Each row was made from one path, in order. Every step used is in the known rows, and no mark comes twice. Write each row's path.
In the rows, 128 means zero.
Known rows:
vavem, gaki: [119 128 120 125 118 124 148 132 126 135 127 134 120 128 134 139 130 130
 140 152 122 151 139 123 138 116 115 148 133 132 123 157 106 130 105 138
 130 130 135 113 127]
zefu, legagu, korob: [106 129 113 134 126 140 137 126 121 140 115 129  77 133 133 113 141 132
 126 121 129 148 153 109 143 151 124 147 129 125 106 148 130 125 140 142
 152 125 126 119 129]
mino, kovo, legagu, korob, gaki, tezi: [107 137 106 105 116 119 130 142 123 140 134 119  52 115 136 132 136 137
 138 120 159 135 133 119 146 110 111 135 128 117 122 119 134 139 118 141
 111 129 112 124 121]
korob, gaki, kovo, legagu: [ 97 157 115 132 122 130 138 142 121 130 143 157 105 124 162 145 142 129
 160 145 131 149 143 113 159 125 109 136 128 131 121 117 102 147 110 135
 137 127 123 139 124]
mino, kovo, gaki, tezi, legagu, vavem: [120 133 120 117 117 127 148 133 125 140 140 104 102 123 125 114 123 129
 115 122 128 141 129 121 138  92 145 140 133 104 124 111 199 134 112 144
 126 127 101 126 123]
gaki, vavem: [125 132 141 155 121 130 151 116 115 123 144 144 134 128 146 118 139 128
 148 133 108 147 134 116 148 133 129 139 139 133 136 131 109 130 128 140
 142 131 137 125 131]
tezi, legagu: [123 134 124 141 115 139 159 119 124 133 147 146 115 144 140 105 134 124
 144 136 103 153 130 120 143 126 126 146 141 124 116 180 132 126 101 142
 143 124 115 133 133]
kovo, nibir, vavem, gaki, tezi: [130 127  95 105 111 119 128 134 118 140 122 128 134 115 137 143 126 133
 148 145 135 142 150 121 135  85 142 145 136 106 132 135 131 119 120 144
 108 132 112 136 118]
nibir, kovo, legagu, vavem: [103 147 112 136 125 136 144 150 133 127 154 106 121 123 136 122 129 133
 132 124 120 140 152 115 150 117 106 132 133 110 129  82 142 139 135 140
 149 128 112 127 131]
mino, kovo, legagu: [111 151 130 156 129 125 161 138 115 133 159 138  97 132 166 106 123 132
 126 120 114 145 140 120 152 124 111 143 135 108 144 134  98 141 124 148
 139 129 131 118 132]
tezi, legagu, korob, gaki, vavem: [102 120 128  94 118 137 137 130 127 127 129 146  87 107 135 141 150 129
 158 123 132 133 129 112 149 123 131 136 128 144 106 155 176 130 105 127
 116 127 125 140 131]
niti, tezi, legagu: [142 133 113 199 108 134 160 115 112 129 159 154 135 151 153  88 131 126
 153 134 114 152 121 129 139 125 126 151 137 112 112 186 124 126  94 147
 143 126 121 144 138]
nibir, vavem: [127 129 128 142 118 135 142 127 124 126 124 142 139 141 132 117 133 130
 145 139 112 142 161 116 143 121 124 145 143 119 125 125 121 126 143 145
 141 132 123 129 127]
kovo, mino: [142 126 137 151 122 126 167 122 121 138 135 122 124 132 120 134 129 130
 137 154  91 157 131 134 141 142 111 150 140 106 139 115  89 125 111 143
 156 125 133 120 132]
korob, legagu, vavem, nibir: [114 123 126 105 117 140 139 140 129 125 132 106 127 123 115 132 127 132
 129 129 130 139 145 121 155 100 127 147 129 126 134  94 192 125 133 131
 138 127 118 114 134]
zefu, legagu: [114 140 115 157 127 141 148 117 111 144 124 139 111 145 149 102 134 128
 133 135 115 160 146 115 146 153 132 148 139 120 116 143 115 128 125 148
 152 122 124 123 126]
gaki, korob, legagu, vavem, nibir, kovo: [108 136 138 140 129 144 135 146 134 121 140 111 123 103 131 157 125 128
 151 136 144 132 139 131 162  96 120 139 129 113 154 126 168 121 134 118
 139 125 111 137 131]
gaki, korob, legagu: [114 138 139 159 121 137 137 119 129 125 137 141 135 138 165 112 134 126
 158 138 118 141 124 120 157 117 135 141 132 126 152 156  96 124 135 128
 140 125 135 130 131]
legagu, korob, gaki: [107 123 121 101 116 129 132 137 132 132 113 127  73 120 109 148 145 133
 145 132 145 138 142 115 144 128 108 142 129 143 102 125 132 133 113 131
 132 129 124 119 125]
korob, legagu, vavem, nibir, kovo, mino: [131 126 136 124 129 138 157 146 129 134 130  90 124 101 106 163 119 131
 137 150 119 141 128 145 158 107 114 145 131  93 156 100 175 116 117 124
 153 123 113 130 137]
nibir, kovo: [132 146 132 180 124 133 154 129 123 131 138 128 114 129 127 133 127 128
 148 146 125 148 136 130 152 129 105 140 144 114 137 150  90 125 121 135
 160 129 114 129 129]
nibir, kovo, gaki, korob: [109 150 136 173 129 124 133 127 126 128 121 143 129 112 163 145 126 124
 162 151 126 147 127 127 152  99 137 139 135 120 141 152  91 128 137 127
 158 132 126 149 119]
niti, tezi, legagu, zefu: [129 130 110 196 111 140 163 113  97 126 145 161 119 163 182  59 135 128
 163 120 118 155 134 128 147 135 130 141 138 119 112 251  89 113 110 142
 132 124 110 161 132]
nibir, vavem, gaki, tezi, legagu, zefu: [111 122  94 107 111 137 145 126 111 134 120 149 107 143 173  85 137 129
 163 131 126 147 149 123 144 104 137 133 140 121 115 252 129 108 120 138
  98 122  96 160 118]
niti, tezi, legagu, kovo, nibir, vavem: [131 128 119 171 115 142 154 138 109 130 132 136 150 123 148 129 126 130
 139 135 122 129 144 131 147 113 153 156 141  90 136 180 167 130 114 148
 127 130  95 161 140]
legagu, korob, gaki, kovo, nibir: [115 142 125 121 121 131 135 141 121 133 129 142  85  99 122 186 142 129
 150 135 149 134 147 115 153 125 129 148 123 126 124 124 118 131 106 124
 135 131 112 143 126]
vavem, legagu: [120 144 124 146 118 133 151 123 123 122 139 139 130 148 140 105 139 129
 146 138 119 141 145 120 153 119 112 141 142 138 139 146  93 127 128 136
 157 131 116 121 132]
mino, kovo, legagu, tezi: [115 150 134 161 130 122 159 123  98 133 137 156 116 129 181  93 135 134
 127 122 106 152 129 122 147 111 103 140 129 112 123 147  63 129 141 148
 135 126 128 129 127]
nibir, kovo, gaki, korob, legagu, vavem: [103 139 134 140 126 136 126 139 138 125 125 103 140 111 146 134 126 128
 145 135 131 131 130 121 158  89 146 133 128 114 145 103 161 128 146 121
 149 129 117 136 125]
legagu, kovo, nibir, vavem, gaki: [111 122 120 105 123 133 144 152 121 135 108 125 133 103 135 171 124 133
 131 152 128 131 155 126 146 103 140 155 137 110 142 166 150 132 116 140
 113 132 111 132 130]
vavem, legagu, kovo, mino: [124 130 142 146 126 134 175 137 123 132 122 104 118 126 123 147 133 132
 124 162 104 137 129 145 158 139 109 149 145 111 166 152 117 135 115 141
 158 125 107 122 141]
kovo, gaki, korob, legagu: [106 141 134 146 121 128 127 120 128 128 113 139 143 129 178 112 129 126
 158 143 118 144 119 119 158  92 157 141 130 128 144 150 111 124 143 126
 152 129 135 138 124]
gaki, korob: [117 138 142 170 123 132 144 118 125 123 147 149 121 136 150 127 137 125
 155 139 113 147 138 119 145 130 120 144 135 129 142 149  74 131 134 136
 138 127 139 130 125]
legagu, vavem, nibir, kovo: [120 136 130 138 125 139 147 146 128 126 139 106 112 109 102 161 122 130
 136 138 138 140 151 129 153 109 106 144 135 115 135 109 166 125 125 131
 148 129 105 127 130]
zefu, legagu, korob, gaki, vavem, nibir: [ 91 120 117  86 128 141 126 137 112 132 108 141  82  96 135 156 145 132
 150 126 149 142 145 114 154 121 134 145 123 141 110 135 198 125 122 129
 121 125 126 134 127]
korob, gaki, kovo: [119 147 137 147 120 132 144 132 121 130 131 151 101 124 128 166 143 126
 158 155 143 146 140 121 156 135 112 141 133 133 123 124 102 140 100 130
 137 128 121 131 121]
kovo, nibir, vavem: [128 133 121 135 119 134 140 131 117 131 126 139 145 124 136 133 128 129
 145 131 112 139 164 114 145 112 144 151 141 107 133 116 122 121 139 142
 137 132 116 141 128]
niti, tezi, legagu, vavem, gaki, kovo: [125 134 117 161 117 133 151 141 123 127 157 139 130 120 136 147 136 127
 143 146 139 140 137 127 141 115 120 147 122 113 117 153 160 137  87 133
 122 128 121 138 132]
gaki, korob, legagu, kovo, nibir, vavem: [109 131 139 140 125 145 136 141 124 126 116 128 143 111 159 149 128 129
 145 138 124 120 147 123 161 107 159 149 138 102 167 158 144 127 145 134
 124 129 108 150 134]
tezi, legagu, vavem, nibir, kovo, mino: [128 124 130 122 129 141 167 145 128 135 144 104 112 100 101 166 123 127
 136 149 109 147 134 145 149 111 111 148 134  93 139 127 187 118  98 129
 146 120 105 142 137]
zefu, legagu, vavem: [107 132 116 133 127 145 144 129 121 139 133 110 114 140 123 111 135 131
 116 123 119 150 159 108 140 146 130 145 133 115 112  86 164 135 132 147
 143 122 120 113 127]
kovo, nibir, vavem, legagu, zefu: [109 137 110 132 121 142 145 130 103 119 118 150 133 143 176  88 138 131
 161 119 121 133 176 116 161 111 139 137 142 127 143 200  85 107 155 131
 133 130  95 158 127]

Write each row's path:
[120 128 133 109 124 135 156 138 128 138 130 135  77 104 114 179 146 127
 153 154 124 143 128 132 149 137 111 146 126 114 120 145 145 130  86 124
 135 121 118 144 132] -> tezi, legagu, korob, gaki, kovo, mino
[117 121 108 135 109 133 137 133 124 130 132 141  86 125 127 124 143 131
 157 128 147 138 126 122 140 121 118 145 126 130  89 166 162 130  93 133
 124 127 119 142 133] -> niti, tezi, legagu, korob, gaki
[111 142 150 157 129 126 138 125 122 130 123 137 124 120 178 121 122 127
 145 134 127 139 115 126 160  94 155 143 129 115 159 156 117 127 135 126
 142 130 137 131 125] -> mino, kovo, gaki, korob, legagu
[103 127 115 110 127 145 140 138 117 135 125 114 111 123 118 133 130 131
 120 128 129 151 162 115 146 126 129 151 129 120 117  94 195 128 130 143
 139 122 116 117 127] -> zefu, legagu, vavem, nibir
[109 133 120 135 129 147 145 140 110 141 105 125 130 118 145 141 128 131
 124 136 122 135 163 120 153 134 157 154 143  98 141 147 159 131 137 149
 134 126  97 143 131] -> zefu, legagu, kovo, nibir, vavem
[ 96 123 125 104 125 137 140 137 137 127 150 133 121 114 144 146 137 125
 147 137 118 140 138 116 137 106 128 143 124 127 128 159 158 133 107 128
 106 123 132 132 127] -> tezi, legagu, vavem, gaki, korob
[105 133 135 161 122 142 141 116 113 122 128 150 117 150 194  81 138 128
 167 124 120 144 137 120 164 127 135 132 134 133 148 222  63 111 148 124
 131 123 122 147 124] -> gaki, korob, legagu, zefu
[ 98 135 109  99 120 135 140 149 126 123 143 119 120 121 130 130 129 134
 127 123 119 146 159 112 149 102 114 145 127 126 124  79 178 136 134 143
 136 128 119 120 132] -> kovo, legagu, vavem, nibir
[103 138 118 125 132 139 144 144 122 139 130 129 111 116 132 160 138 129
 128 147 141 146 156 116 145 135 122 145 123 120 122 124 153 139 108 134
 129 124 125 119 123] -> zefu, legagu, vavem, gaki, kovo
[136 142 144 164 127 126 165 131 109 139 151 131 106 116 134 140 117 129
 123 122 121 140 139 125 148 126 135 156 136  99 155 135 100 129 109 140
 137 132 122 122 131] -> mino, kovo, nibir
[ 99 125 108 105 131 141 141 149 114 146  97 128 127 105 149 160 126 132
 127 148 131 135 158 124 147 115 152 156 136 103 134 173 168 131 117 143
 113 127 108 134 128] -> zefu, legagu, kovo, nibir, vavem, gaki
[128 136 135 152 117 131 144 107 108 131 111 148 143 141 165  86 142 132
 143 138 110 150 117 124 151 105 120 139 131 127 118 154  76 112 145 137
 147 124 123 127 129] -> korob, legagu, tezi
[116 130 109 114 113 132 155 139 118 146 129 116 103 109 141 157 123 129
 130 148 128 138 123 133 145 103 148 152 138 104 144 199 161 131  86 144
 111 124  87 142 132] -> vavem, gaki, tezi, legagu, kovo, nibir
[116 140 121 162 128 136 147 105  94 143 107 156 126 142 165  86 145 131
 134 137 108 164 133 117 141 136 121 144 133 122  98 158  78 117 144 149
 146 118 121 132 122] -> zefu, legagu, tezi
[111 141 139 152 122 124 129 107 110 128  99 156 155 126 191  98 140 129
 156 142 111 150 110 122 152  82 145 138 125 130 124 162  76 113 157 129
 146 125 132 146 120] -> kovo, gaki, korob, legagu, tezi
[116 132 125 153 116 140 150 118 110 129 120 139 115 158 177  69 135 131
 155 125 118 148 138 121 163 129 133 133 138 131 136 212  75 110 139 131
 141 124 114 137 127] -> korob, legagu, zefu
[105 133 153 160 124 142 149 132 129 127 125 119 118 129 157 134 132 129
 137 148 126 131 119 131 166 128 134 143 138 120 167 181 121 137 129 134
 139 124 117 126 136] -> gaki, korob, legagu, kovo
[110 129  92 102 114 129 121 127 120 148 109 120  63 126 125 126 144 134
 145 132 158 146 138 114 141 128 125 138 131 126  99 125 146 129 119 141
 121 123 109 127 117] -> zefu, legagu, korob, gaki, tezi
[102 151 120 134 124 135 144 146 128 123 159 125 121 129 142 130 138 131
 132 127 118 142 160 107 151 127 111 135 126 120 129  73 133 148 132 142
 146 127 121 124 128] -> gaki, kovo, legagu, vavem
[132 124 149 152 124 131 178 135 122 139 123 103 109 124 115 155 128 131
 120 164  99 147 125 144 149 153 112 153 144 101 156 142 113 138 110 147
 154 124 116 118 138] -> legagu, kovo, mino
[106 130 130 137 124 127 139 129 130 127 137 149 120 120 156 148 135 127
 158 149 122 146 136 122 141 114 121 146 128 132 139 173  87 131 118 131
 120 128 144 127 124] -> vavem, gaki, korob
[117 130 124 119 137 136 159 143 121 146 129 116 114 107 123 175 134 129
 127 160 116 153 146 131 144 145 119 150 124  98 135 109 150 132 100 134
 135 120 129 123 126] -> zefu, legagu, vavem, gaki, kovo, mino
[115 145 112 137 111 120 140 129 120 135 102 109 117 132 145 119 131 133
 130 156 139 140 124 131 154  92 141 138 144 125 146 147 131 135 134 147
 153 133  89 130 121] -> vavem, legagu, kovo, gaki, tezi
[133 125 113 169 110 139 153 128 120 126 161 124 139 143 126  97 132 129
 133 123 116 143 136 121 134 123 125 146 132 108 109 126 172 133 105 146
 134 126 116 134 137] -> niti, tezi, legagu, vavem
[104 137 129 158 130 146 159 131 114 144 112 118  97 138 143 125 132 130
 114 147 125 148 138 126 155 160 130 150 144 115 135 171 136 142 124 153
 149 122 106 120 132] -> zefu, legagu, kovo
[128 147 105 143 114 116 131 129 117 138 108 120 114 112 135 140 118 130
 149 153 147 154 126 135 150  77 137 139 140 113 132 133 137 119 129 139
 155 132  99 142 115] -> vavem, nibir, kovo, gaki, tezi
[126 123 143 139 123 139 182 133 123 141 129 112 106 125 124 147 130 127
 123 161  92 147 117 145 148 145 121 153 144  99 147 178 146 135  95 145
 146 119 108 132 141] -> tezi, legagu, kovo, mino
[102 138 132 117 123 138 149 143 112 126 123 126 121 100 144 164 138 131
 143 141 135 122 134 125 167 114 146 143 139 130 160 150 150 138 107 131
 126 131  95 141 135] -> korob, gaki, vavem, legagu, kovo, nibir
[117 137 135 145 120 121 141 119 114 126 118 144 145 118 159 121 132 128
 147 139 109 151 129 114 148 107 154 139 136 136 128 121 126 129 134 139
 155 135 136 134 124] -> kovo, gaki, vavem
[122 128 151 141 128 134 173 134 118 126 126 110 126 114 135 148 137 131
 131 159 101 133 123 143 161 136 119 143 144 115 174 151 131 134 118 138
 148 125 113 128 143] -> gaki, vavem, legagu, kovo, mino
[109 138 119 137 133 147 144 144 119 136 127 110 105 110 115 149 124 130
 131 133 142 146 155 127 154 122 119 145 133 108 127 116 183 124 128 134
 148 123 103 131 128] -> zefu, legagu, vavem, nibir, kovo
[116 127 124 118 115 143 155 131 132 130 152 115 120 139 115 111 135 127
 127 123 107 144 145 113 139 123 124 142 135 121 114 121 180 133 111 141
 136 123 112 123 132] -> tezi, legagu, vavem
[128 124 101 108 109 120 131 131 125 137 121 128 127 129 135 128 131 133
 149 151 136 144 148 124 135  94 125 141 138 115 125 139 130 123 124 145
 110 131 117 126 118] -> nibir, vavem, gaki, tezi
[117 136 121 134 118 137 140 130 125 119 125 143 145 144 143 105 140 130
 151 137 119 132 163 118 154 106 120 140 144 131 137 141 124 123 147 136
 146 133 111 132 130] -> nibir, vavem, legagu
[125 129 139 120 125 128 151 140 128 136 123 128  81 105 108 188 144 130
 149 157 129 143 137 132 150 143 104 145 126 117 127 114 114 132 103 125
 144 125 127 132 128] -> legagu, korob, gaki, kovo, mino
[103 153 109 143 125 133 145 145 121 128 144 139 114 115 156 133 123 131
 151 138 126 150 143 126 160 104 106 141 134 117 135 143 122 128 130 137
 153 128 113 141 132] -> vavem, nibir, kovo, legagu
[110 137 131 194 120 130 146 126 117 127 126 145 134 122 177 127 129 126
 150 150 125 143 110 135 149 106 155 149 133 114 136 201 137 139 115 141
 141 129 117 158 132] -> niti, tezi, legagu, kovo, gaki, korob
[114 119  98  92 108 127 138 131 135 139 129 125  75 123 128 126 140 131
 139 131 138 140 130 119 133 103 121 143 126 127 105 196 158 121 105 136
 117 125 111 130 128] -> vavem, gaki, tezi, legagu, korob
[126 120 113 146 112 140 150 136 117 124 154 127 131 129 119 121 127 130
 136 126 127 145 142 127 140 104 124 153 128 115 115 129 203 127 107 140
 130 126 114 136 138] -> niti, tezi, legagu, vavem, nibir
[131 133 117 173 119 142 152 142 119 124 157 120 125 114 119 137 122 129
 146 133 142 140 136 138 149 103 114 147 132 101 125 147 190 122 107 133
 141 127 101 148 138] -> niti, tezi, legagu, vavem, nibir, kovo
[114 139 118 111 123 137 150 146 123 136 151 136 125 100 130 175 132 125
 139 138 126 139 149 117 144 107 141 150 123 112 130 145 162 131  88 128
 120 126 108 143 130] -> tezi, legagu, vavem, gaki, kovo, nibir
[118 135 102 122 113 126 131 130 130 138 115 120  81 114 133 124 133 129
 145 132 141 141 126 123 143  92 135 137 132 116 107 181 160 118 121 133
 148 129  95 149 124] -> nibir, kovo, gaki, tezi, legagu, korob
[123 151 130 146 125 133 140 122  99 120 116 167 163 120 168 125 150 130
 155 138 121 133 156 120 155  92 124 141 131 122 132 151  82 112 153 132
 141 129 101 159 126] -> gaki, kovo, nibir, vavem, legagu, tezi
[129 144 130 151 122 136 141 135 115 128 136 152 145 118 140 154 132 127
 150 139 121 136 166 115 152 117 140 149 137 106 141 122 115 126 137 137
 140 132 112 150 126] -> gaki, kovo, nibir, vavem
[109 144 127 133 121 125 140 122 116 118 118 145 152 123 169 108 139 128
 154 137 116 138 135 116 158  93 146 135 138 147 140 138 128 126 138 131
 158 136 123 136 128] -> kovo, gaki, vavem, legagu
